Each row was made from one path, in order. Every step used is in the known rows, and no mark comes twice. Write each row's path.
In the rows, zero is written as 128.
Known rows:
naro/guka: [122  99 132 152 141 122 112 133 135 146 108 136 148 118 151 134 143 156
 144 104 143 150 122 100 144 153]
bunuf/modebe/beme/kibut/naro: [ 88 138  88 122 161  36 139 135 143 124 118 149 168  81 102 184 149 111
 115 111 124 148 106 166 139  83]
guka/bunuf/naro/rede/kibut/beme: [143 125 178 171 124 124 192  77  42 117  43 137  43 140 153  36 140  47
 133  92  97 102 221 165 152 144]
bunuf/naro: [117 125 126 131 127 141 144 123 110 110 107  96 112 158 116  98 106 104
 151  77 121 129 161 127 141 143]
rede/guka: [131 136 133 133 135 120 125 167 164 141 148 110 143 114 140 126 139 118
 135 130 141 147 115 100 128 108]
naro/rede/guka/kibut: [140 160 103 139  83 150 103 176 155 104 105 105 138  86 138 142 142 122
 117  86 133 136 141 117 156 144]
kibut/naro/rede/guka/bunuf/modebe: [125 120 135 174  72  62 205 148 125 114  73 124 177  74 179 114 180  71
 120  83 140 140 122 121 135  72]
guka/kibut/naro: [105 137  56 136  70 129 107 137 133 104 106 115 172 122 127 116 135 163
 103  89 152 127 106 136 105 135]
rede/kibut/beme: [127 130 156 152 160 121 137  98 107 144 103 154  88 125 146  81 145 108
 105 163 119 137 142 144 113 126]
rede/naro/bunuf/modebe/beme: [127 120  89 134 200  80  98  98 153 121 127 127 172  94 128 184 133 139
  88  99 156 153  82 147 182 134]
bunuf/modebe/guka/kibut/beme: [137 127 154 174 139 163 136  85 127 109  97 119 179  63 191  82 156 138
  93 133 153 180 138 129 114 161]
guka/bunuf/naro: [131 119 135 135 129 122 170 102  93 132 106 108 108 157 134  66 116  88
 152  72 120 106 183 131 138 140]
guka/kibut: [123 150  85 122 113 148  93 130 146 119 124 121 144 108 126 130 123 153
 106 103 136 131 127 127 129 159]
bunuf/modebe/guka: [113 115 163 159 127 139 167 111 126 103 111 126 174 103 171 109 138 105
 118 120 137 174 139 110 110 140]
kibut/naro/bunuf/modebe/beme: [ 93 109  89 130 164  73 141 109 138  91 110 141 199  85 124 175 140 160
  96  80 139 153  80 157 137 103]
beme/kibut/naro/bunuf/modebe/guka: [101  91 144 143 144  84 154 146 103 107 109 112 199  92 181 117 174 125
 135 110 165 153 141 162  95 114]
modebe/beme/kibut: [122 154 106 101 192  81  99 143 134 140 155 148 107 105  82 175 126 120
 133 135 109 122 144 164 158 124]
beme/kibut/naro/rede: [124 130 120 132  79  79 141 169  82 108  80 124 115 115 122 143 160  97
 150 116 129  99 155 178 139 101]
modebe/bunuf/naro/rede: [136 135 158 161  79 118 152 131  64  72  48  69  78 157 146  84 127  87
 134  55  91 133 211 142 188 162]
bunuf/naro/rede/guka: [134 134 145 146  96 145 156 169 118  95  86  79 105 135 131 108 122  74
 164  64 123 135 173 119 170 130]
guka/bunuf/naro/kibut/beme: [142 121 144 165 111 143 161  87  87 131  88 114  58 137 170  31 103  97
 155  89 130  80 181 152 143 148]
beme/kibut/naro: [112 123 105 124 114  71 127 163 114 137 120 122 137 126 123 128 154 123
 145 129 141 114 128 161 110  95]
naro/rede/guka/bunuf: [158 134 155 147 104 106 163 153 118 131 109 126 114 100 162 106 157  80
 140 107 123 113 165 124 154 110]
bunuf/naro/kibut/beme: [127 126 137 164 109 164 141 105 109 115  85 101  61 138 152  64  91 111
 155  95 135 101 161 148 145 152]
modebe/guka/bunuf: [141 110 162 144 118 142 163 107  85 123 127 129 141 136 174  57 144 108
 136 124 135 123 184 124 107 157]

Write each row's path:
[ 88 129  46 126 151  94 104 112 155  81 109 132 216  67 121 179 136 185
  72  58 148 154  80 154 139 130]
guka/kibut/naro/bunuf/modebe/beme
[145 125 149 174 118 133 159 125 124 145 105  99  72 121 183  27 116  87
 159  89 142 103 168 123 144 125]
rede/guka/bunuf/naro/kibut/beme
[105 140 114 160  72 129 130 138 107  96  76  77  66 168 162  65  82 112
 134  51 105 115 187 124 157 172]
modebe/bunuf/naro/kibut
[ 70  90 130 160 122 110 177 123  99  88  84 134 188 117 185  87 152 119
  93  91 147 165 138 132  68 133]
rede/kibut/naro/bunuf/modebe/guka
[138 130 138 161 108 151 124 114 124 132 106 135  79 106 163  96 117 136
 129 148 139 104 127 148 129 133]
naro/kibut/beme
[153  93 111 170 140  87 109 111 121 174 104 125 145 137 174 101 159 129
 131 103 168 130 127 105 167 161]
rede/naro/guka/bunuf
[ 91  89 102 168 108  68 157 122  99 151  75 165 145 138 167  76 163 124
 117  82 136 130 144 111 101 136]
rede/kibut/naro/guka/bunuf
[168 153 142 164 111 151 108 145 141 113  94 104 126  64 160 113 163 127
 111 125 145 141 137 139 158 133]
naro/rede/guka/kibut/beme
[ 77  97  93 164 105  91 134 141 115 135  71 152 151 144 150 108 151 142
 117  89 138 153 122 109 103 138]
rede/kibut/naro/guka
[163 111  97 185 144 129  54 103 141 159  90 107 155 100 175 104 164 177
 105 122 190 157 102 122 170 183]
rede/naro/guka/kibut/beme
[116 121  87 148 128 143  76 136 153 136 107 131 168  98 145 138 137 183
 120  81 150 154 125 102 144 182]
naro/guka/kibut
[128 121 142 148 146  82 175  94 131 149 111 150 156  89 162 113 149  95
 112 110 121 137 133 121 129 108]
guka/bunuf/modebe
[135 124 137 142 138 112 164 139 131 140 127  94 124 144 149  62 127  79
 160  72 128 127 171 103 140 119]
rede/guka/bunuf/naro
[103 129  82 148  56 164 121 135 109  81 104 101 186 132 156  80 138 161
 109  92 161 142 137 131  87 165]
modebe/guka/kibut/naro
[103  97 106 148 129  62 111 168 120 154 100 129 162 119 147 135 169 147
 160 109 154 135 125 138 128 118]
beme/kibut/naro/guka
[106  88 104 162  97  98 127 140 124 127  86 125 178 126 154 121 157 166
 137  90 156 146 103 110 122 130]
kibut/naro/guka
[100 101 118 128 160  47 141 148 127 133 109 124 184  80 153 156 170 128
 129 107 153 137 108 166 115  80]
beme/kibut/naro/bunuf/modebe
[136 110 125 173 152 159  98  99 121 130  72  98 140 110 155  80 137 164
 143  69 152 159 154 123 163 186]
bunuf/naro/guka/kibut/beme
[152 141 122 145 139 153  98  99 131 131 114 123 132  92 146 103 142 160
 103 140 147 135 125 146 131 146]
guka/kibut/beme
[ 93 111  69 140 119 104 118 126 148  99  95 114 219  75 161 144 152 174
  87  65 165 150  84 142 111 122]
guka/kibut/naro/bunuf/modebe
[122 143 122 118 208  31 149 109 139 158 139 174 135  65 115 163 146  87
 120 121 104 130 147 159 161 107]
guka/bunuf/modebe/beme/kibut
[100  82 139 156 114 120 170 120 104  85  97 110 218 105 191 103 161 144
 115  92 169 162 117 136  92 125]
kibut/naro/bunuf/modebe/guka
[ 85 111  90 146 172  29 123 141 152 138  98 155 190  68 121 190 164 140
 130  89 136 171  99 138 153 111]
bunuf/modebe/beme/kibut/naro/guka
